Each row comes from the steps of one walk. Every step used is in the known rows, and no mark comes twice. Write the walk behind each row, first mark first.
In the rows, 128 means zero.
Known rows:
geve > dilusoz > mezimo > veber: [133  73  79 138 121 131 105 132 103 122  65 138  96 121 138 139  93 144
 142 201  66 108 159  68]
vibu > geve > sugo > veber > mezimo: [146 158 169 107 105 142 146 111 140 134 161  97 181  70 114 105 145 132
 128  79 157 128 138 209]
vibu > geve: [ 97 148 102  91 116 141 167 117 131 131 163 107 100 125 122 120 161 127
 134 117 146 149 143 155]
dilusoz > veber: [114  87 154  99 124 136 136 144 122 137 156 176 103 118 105 154  81 117
 141 169  93 140 119 114]
sugo > veber > geve: [ 97 168 186 153 166 130 167 133 137 109 144 146 137 154  99 115 177 123
  98  69 147  96 131 118]
sugo > veber > geve > vibu: [103 146 200 166 164 121 156 120 144 100 148 147 156 178 105 116 187 133
  98  61 132 102 121 102]
veber > geve > sugo: [183 142 152 116 152 135 146 123 159 112 150 141 143 100 100 131  72 124
 119 103 172 140 119 162]
geve > dilusoz > sugo > veber: [143  80 132 153 119 138 120 156 111 117 141 136 143 118 111 111 123 141
 126 133 132 126 156  62]
dilusoz > sugo > veber > mezimo: [153 116 151 133  91 132 124 152 136 130 201 127 138 136 123 122 158 121
 129  79 143 130 143 125]
sugo > veber: [ 86 170 168 177 131 115 162 126 125 122 150 141 127 146 104 121 200 126
 115 103 124 104 131 109]
lepi > sugo > veber > mezimo > geve: [ 99 176  75 140 138 119 126 119 114 132 116 122 142 172 170 119 215 129
 124 128 148 110 120 102]
dilusoz > mezimo > geve > sugo: [182  94  91 105  67 100  57 117 131 148  70  98  64  80 128 163  67 128
 157 132  90 136 127 161]
vibu > geve > dilusoz > sugo: [128 101 106  86 108 156 138 141 119 125 151 107 128 101 119 108 127 138
 134 116 152 150 160 126]
vibu > geve > sugo > veber: [137 177 175 104  89 137 150 111 138 132 145 116 173  54  98 112 145 133
 133  75 161 140 131 213]
dilusoz > veber > sugo: [100 139 159 108 115 132 148 140 128 126 112 207 144 109  91 159  71 114
 152 165  74 158 108 107]
mezimo > geve: [125 115  81 116 131 114  94 144 125 155 127  90  53 145 161 137 104 114
 129 143 164 155 102 146]
lepi > sugo > veber > geve: [ 88 210  99 131 139 123 157 118 123 111 102 168 147 155 129 126 214 131
 122 106 156 117 119 100]
vibu > geve > dilusoz: [104 107  99 106 138 151 153 127 115 123 139  99 119 120 125 104 140 139
 127 139 141 134 159 114]
veber > sugo: [ 94 210  94 163 119 111 173 116 140 109 104 173 140 141 103 144 134 123
 149 160  96 168 116  87]
veber > mezimo > geve > sugo: [187  74  93 134 158 125  87 127 137 155 179  50 119 151 188 116  89 119
 122 150 154 123 122 153]
sugo > veber > mezimo > geve: [110 120 153 166 165 122 122 135 123 140 163  83 131 177 157 105 178 120
 101  99 137  85 130 122]
dilusoz > geve > sugo > veber > mezimo: [144 106 141 156  80 100  99 111 118 149 119  53 151  93 114 129 115 124
 116 127 139 148 112 202]
geve > dilusoz > veber > sugo: [115  80 132 140 153 142 132 147 107 116  96 174 154 117 106 130  64 135
 136 197  82 133 137  45]
mezimo > veber > geve: [110 180 125  92 142 149 153 145 136 128 110 187 111 138 155 145 106 115
 125 154 147 137 108 177]
geve > sugo: [192 148 138 148  91 112 131 108 147 132 155 134 151  58 101 139  88 132
 147 149 144 157 115 172]
geve > vibu: [127  94 119 176 127  98 136  91 148 109 175 129 119 205 133 138 169 147
 135 152  93 158 113  66]
lepi > sugo > veber > geve > vibu: [ 94 193 107 141 139 117 151 108 129 105 106 169 160 172 133 126 220 138
 122 102 143 122 113  89]

Which walk is each row?
[148 186 148  92 122 148 139 139 143 130 103 189 146  91 145 146  76 118
 131 146 157 144 100 215] | mezimo > veber > geve > sugo
[150  67  82 120  85  93  60 108 132 136  81  94  48 152 143 163 109 135
 151 135  65 136 126 109] | dilusoz > mezimo > geve > vibu
[100 177  89 131 136 124 137 118 114 107  70 161 146 145 128 127 195 139
 125 114 127 102 135  77] | lepi > sugo > veber > geve > dilusoz > mezimo
[149  67  70 135 177 127 101 133 130 152 186  48  83 199 198 115 117 115
 116 159 143 116 130 117] | veber > mezimo > geve
[ 93 182  78 152 138 120 148 111 116 123 129 138 150 175 156 119 228 133
 126 135 134 106 128  87] | lepi > sugo > veber > mezimo
[184 146 185 170 114 118 128 110 144 132 166 115 196  80 113 117 124 132
 127 110 141 113 124 174] | geve > sugo > veber > mezimo
[126  77 111 108 147 131  75 163 108 147  77 121 107 120 149 132  47 121
 130 166 135 148 106 108] | mezimo > geve > dilusoz > veber > sugo
[170  30  72 130 172 137  80 150 121 149 177  47 103 184 197 107  95 122
 116 159 149 116 141  96] | veber > mezimo > geve > dilusoz > sugo
[166 143 154 128 103 110  77 138 133 156 109  99 128  73 138 130  91 120
 128 102 178 147  90 205] | mezimo > geve > sugo > veber
[104 129 158 183 163 124 153 123 125 126 183 103 143 182 139 106 199 125
 105 109 117  79 145  99] | sugo > veber > mezimo
[150 160 136  91  87 138 147 109 142 134 153 110 150  57 106 121 119 132
 142 105 161 159 132 208] | vibu > geve > sugo
[131  63 187  89 157 142 130 138 143 116 155 183 132 152 105 150  68 123
 123 127 101 139 109 107] | dilusoz > veber > geve > vibu
[125  85 173  77 159 151 141 151 133 124 150 181 112 129 100 149  59 112
 123 134 116 132 118 124] | dilusoz > veber > geve
[160 137 114  89  81 126 102 119 136 128  60 165  94  88 127 168  76 128
 152 142  73 122 134 173] | dilusoz > mezimo > veber > geve > sugo
[ 98 111 132  86 132 158 149 136 114 123 112 138 152  96 110 115 101 134
 135 140 117 141 147 119] | vibu > geve > dilusoz > veber > sugo
[171 174 193 167  90 112 134 112 142 129 143 143 185  54  88 127 124 132
 134 106 145 130 115 181] | geve > sugo > veber
[110 126 178 155 167 133 143 135 124 104 106 139 140 143  97 113 154 134
 100  81 118  78 149  85] | sugo > veber > geve > dilusoz > mezimo
[133  74  78 129 154 124  81 153 110 148 104  83  74 143 165 121  84 126
 122 165 159 141 118 104] | mezimo > geve > dilusoz
[115 107 163 176 162 116 115 125 128 134 166  83 144 195 161 106 188 127
 102  95 127  90 124 110] | sugo > veber > mezimo > geve > vibu
[104 131  97  87 105 149 134 124 113 122  70 130 132  97 125 123 118 140
 144 143  95 133 158 132] | vibu > geve > dilusoz > mezimo > veber > sugo
[102 137 183 162 182 137 158 141 126 105 127 141 152 152 101 105 161 131
  93  84 142  86 142  90] | sugo > veber > geve > dilusoz
[145  87  67 106  86 102  70 123 123 145  77  95  28 128 139 163  97 125
 151 141  80 129 135 125] | dilusoz > mezimo > geve
[115  92  90  95 117 145 133 120 113 123 108  97 105 110 119 117 129 143
 137 134 105 123 171 111] | vibu > geve > dilusoz > mezimo
[ 85 235 110 125  99 131 159 133 129 128  71 212 143 120 147 155 121 117
 153 186 105 163  98 163] | mezimo > veber > sugo
